What can hang from each mark
Z883: Z7 Z37 Z109 Z459 Z534
Z459: Z753
Z37: Z883
Z64: Z904
Z753: Z459
Z904: Z883
Z756: Z333 Z913
Z333: Z109
Z82: Z883
Z109: Z883

Known rows, with every way that one mark hangs from another
Z333[Z109[Z883[Z7 Z459[Z753]]]]: [-62 -51  28  42  19   2 -63 -43  24  22   2  40   7   3  15  -4  24  18
 -80 -42  -2  36 -42 -20  15]
Z64[Z904[Z883[Z37 Z109]]]: [ 25   6 -19  31  33  28  -5   3   0  18  -2  13 -13 -32  65  58 -39  29
 -22 -22  64  32  26   4 -34]
Z109[Z883]: [-25 -27  10  14  -8 -11 -10 -21  10  27   9  -7  -9   5 -21 -14   8   2
 -26  -2   5   4 -24  -6   3]
Z756[Z333[Z109[Z883[Z7]]] Z913]: [-28 -48  35  89 -22 -23 -43 -40  41  42   8 -25  -6 -15  -2 -29  -5  24
 -77  -7 -10  20 -58   8   3]
Z109[Z883[Z37 Z459[Z753]]]: [-49 -31  45   2  28  -3 -11 -65   9   4 -17  58   0   1  35  10   0  17
 -37 -46   0  30 -26 -47   9]
Z756[Z333 Z913]: [  2  -8   2  43  -5 -22   5 -13   0  15 -19  -6 -13 -16  13 -10 -24   7
 -27  17 -18  -4 -27   9 -17]
Z109[Z883[Z459[Z753] Z534]]: [-37 -27  18   6  38  -3  14 -47 -24  46 -25  57   3   2  13   4  35  14
 -55 -10  25  27 -41 -28 -22]
Z37[Z883[Z7 Z459 Z534]]: [ 34   8  19  34   0   9  22  11 -10   8 -26  46  37 -43  70  34  65  23
 -59 -35  36  45  -7   3  -2]
Z883[Z459]: [  2   4 -23  -7  -2   5  -3  -7   5  11 -27  30   8   6  31   2  29   9
 -32 -19   1  10 -15 -20  12]
Z333[Z109]: [ 14  -4  21   2  -4  17 -26 -15  25   1  22   8  -3   8  -8 -22  14  12
   6  -5  -5  -6 -28 -16  12]
Z753[Z459]: [-42  30  12  -7  21 -17 -16  -8  19   2  11 -17 -20  27  -1   4   1  -5
 -10  -2 -11   7 -18  -1  -5]
Z756[Z333[Z109[Z883[Z459]]] Z913]: [-12 -31  13  51 -24 -12 -32 -54  41  51 -20  23 -14   2  20 -44  29  32
 -81 -11 -17   3 -94 -34  17]
Z883[Z37]: [  9   8  36  -3  -1   7  15 -27  16 -18  -4   9   8  -9  25  13 -15   7
  20 -26   2  17   7 -20  12]
Z109[Z883[Z7 Z37 Z459 Z534]]: [-13 -15  31  30  -3  -3  32 -53  19  35 -29  23  36 -14  50  23  33  27
 -64 -54  45  70 -24 -29   6]
Z37[Z883[Z7 Z109 Z534]]: [ 18  -9   4  62  11   9  34  24 -20  17 -12  21  31 -34  44  46  27  38
 -60 -12  67  37  -3  32 -44]
Z37[Z883[Z459[Z753] Z534]]: [ 18   5  42   4  39  12  20 -10 -36   0 -22  87  12 -36  62  30  52  16
 -28 -16  17  15 -21 -20 -21]
Z82[Z883[Z37 Z459]]: [  9   1  14 -29  -7 -19  20 -29  20 -11 -28  59  15  24  44  -3   0  15
   8 -23 -13  41 -25 -50  24]
Z883[Z109 Z534]: [  7   3 -31  18  20   9  49  -1 -22  30 -21  13  16  14   5  18   9  31
 -34  14  63  14 -18   5 -51]
Z756[Z913]: [ 17  -8  -1  52 -16   1  -5 -12   0   8 -11  -2   2   6   6 -14 -24  -2
  -8   0  17   7  -6  23  -9]
Z64[Z904[Z883]]: [ 28   9 -15  14  26  16 -29  24  -8  26   9  -1 -28 -39  38  29 -18  -3
  -8  -3  30  15  28  16 -21]
Z37[Z883[Z7 Z459[Z753] Z534]]: [  3  -8  41  34  38   8  10   0 -31   1 -24  70  25 -48  70  46  44  20
 -57 -31  26  43   1   5 -20]
Z109[Z883[Z37]]: [-16 -20  48   7 -11  -7   6 -47  23   9   6   1  -1  -1   6   1  -5  12
  -4 -27   9  22 -17 -27  14]
Z64[Z904]: [  9 -14 -17  10  11   1 -21  -1 -11  15   0   6 -23  -7  22  14 -21  16
 -18  -2   3  18  20   9  -4]
Z756[Z333[Z109[Z883]] Z913]: [-11 -39  36  59 -20 -19 -33 -51  34  45  11  -3 -23  -3 -11 -44   2  25
 -52   7 -17  -5 -79 -15  -1]
Z904[Z883[Z7 Z459[Z753]]]: [-27   0  -4  32  44  11 -33  19  -6  13 -19  32  15 -39  61  42   8 -13
 -53 -34  26  33  16  13 -22]

Rows
[ -3   3 -20  39  19  11  54 -25   6  27 -54  34  51   2  71  50  17  49
 -76 -49  73  66  -9 -13 -20] : Z883[Z7 Z37 Z109 Z459 Z534]
[  2  -8  55   8   0  -3  44 -56   6  30   1  10  10  -8   7   5  12  18
  -4 -19  37  34 -28 -31  -8] : Z109[Z883[Z37 Z534]]
[ 29  13 -36   9  23  21 -31  18  -2  31 -19  27 -18 -36  68  35  10   6
 -41 -22  31  25  11  -5  -9] : Z64[Z904[Z883[Z459]]]
[-16 -21  53  37  -9  -8  34 -46  16  29  -3  -6  29 -19  19  23   4  21
 -32 -32  45  60  -8  -8  -6] : Z109[Z883[Z7 Z37 Z534]]
[-42 -24 -33  42  59   7  25  -7 -34  32 -44  51  35   4  47  47  12  36
 -92 -20  60  49  -7   7 -54] : Z883[Z7 Z109 Z459[Z753] Z534]
[ 50  21  -9  13  29  19   9  15 -26  44   4   6 -17 -48  40  37   1   6
  -3   7  59  28  16  14 -44] : Z64[Z904[Z883[Z534]]]
[ 34   3  41  39   5   3  22  19 -14   0   4  16  28 -53  40  31  35  15
 -23 -15  33  36   8  25 -13] : Z37[Z883[Z7 Z534]]
[ 12   7   3  12  25  15  68 -28 -10  15 -22  22  24   4  30  32  -7  40
 -17 -12  63  31 -13 -17 -39] : Z883[Z37 Z109 Z534]
[  6 -17  39  14  -3   8   1 -45  14  46  23   8   1   8 -26 -26  43  23
 -19   2  28  12 -62 -26  -8] : Z333[Z109[Z883[Z534]]]
[  2 -17 -27  52   1  11  -7  27   5   2 -34  45  31 -25  75  41  40  41
 -96 -42  41  34  -5  14  -6] : Z37[Z883[Z7 Z109 Z459]]
[ 50  17  23   1   1  14  33  -1 -13  10 -24  63  18 -34  61  19  65  21
 -31 -18  29  18 -28 -21  -2] : Z37[Z883[Z459 Z534]]
[-44 -10 -39  54  60  16 -24  23 -14  23 -33  37  20 -22  64  53  -1  11
 -87 -30  58  35  11  21 -46] : Z904[Z883[Z7 Z109 Z459[Z753]]]
[  2  -3  34   0   0   2  42 -62  12  38 -28  38  20  -1  38   8  39  26
 -40 -38  37  45 -45 -53   7] : Z109[Z883[Z37 Z459 Z534]]
[ -4   0 -24   9  10  15  25 -25  15   3 -45  42  23  17  62  28   3  42
 -49 -42  38  28 -15 -34  -3] : Z883[Z37 Z109 Z459]
[-26 -32  -5  59  37  14 -22  16 -17  -6 -30  69  23 -27  72  52  19  34
 -91 -39  30  32   0  15 -20] : Z37[Z883[Z7 Z109 Z459[Z753]]]
[ 31  18 -29  41  26  18  -3  16 -12  52 -27  17   8 -52  76  53  20  12
 -63 -26  70  63  20  16 -30] : Z64[Z904[Z883[Z7 Z459 Z534]]]
[ -9  -5 -53  43  18   5  38   1  -9  41 -53  22  42   8  44  36  30  44
 -97 -23  70  52 -13   8 -32] : Z883[Z7 Z109 Z459 Z534]
[-35 -34  64   4  21  13 -37 -80  31   7   0  65  -1   7  33  -8  17  29
 -33 -52  -7  25 -57 -62  21] : Z333[Z109[Z883[Z37 Z459[Z753]]]]
[ 15  -3  11  35 -11   5 -17  20  10 -10 -19  41  26 -41  69  29  44  17
 -58 -44  10  32   6   4  21] : Z37[Z883[Z7 Z459]]
[-34 -25  22  33 -15  -7  -5 -44  38  17 -25  13  27  -9  47  16  15  22
 -69 -65  18  58  -9 -25  32] : Z109[Z883[Z7 Z37 Z459]]
[ 20   2 -48  65  43  18   7  33 -24  57  -9  -7   6 -38  51  63 -15  29
 -69  -4 101  55  27  43 -67] : Z64[Z904[Z883[Z7 Z109 Z534]]]
[-57 -38   9   7  30  -6 -28 -37  -6  26 -19  50  -7   8  14   1  16   6
 -54 -21  -7  13 -31 -24  -2] : Z109[Z883[Z459[Z753]]]
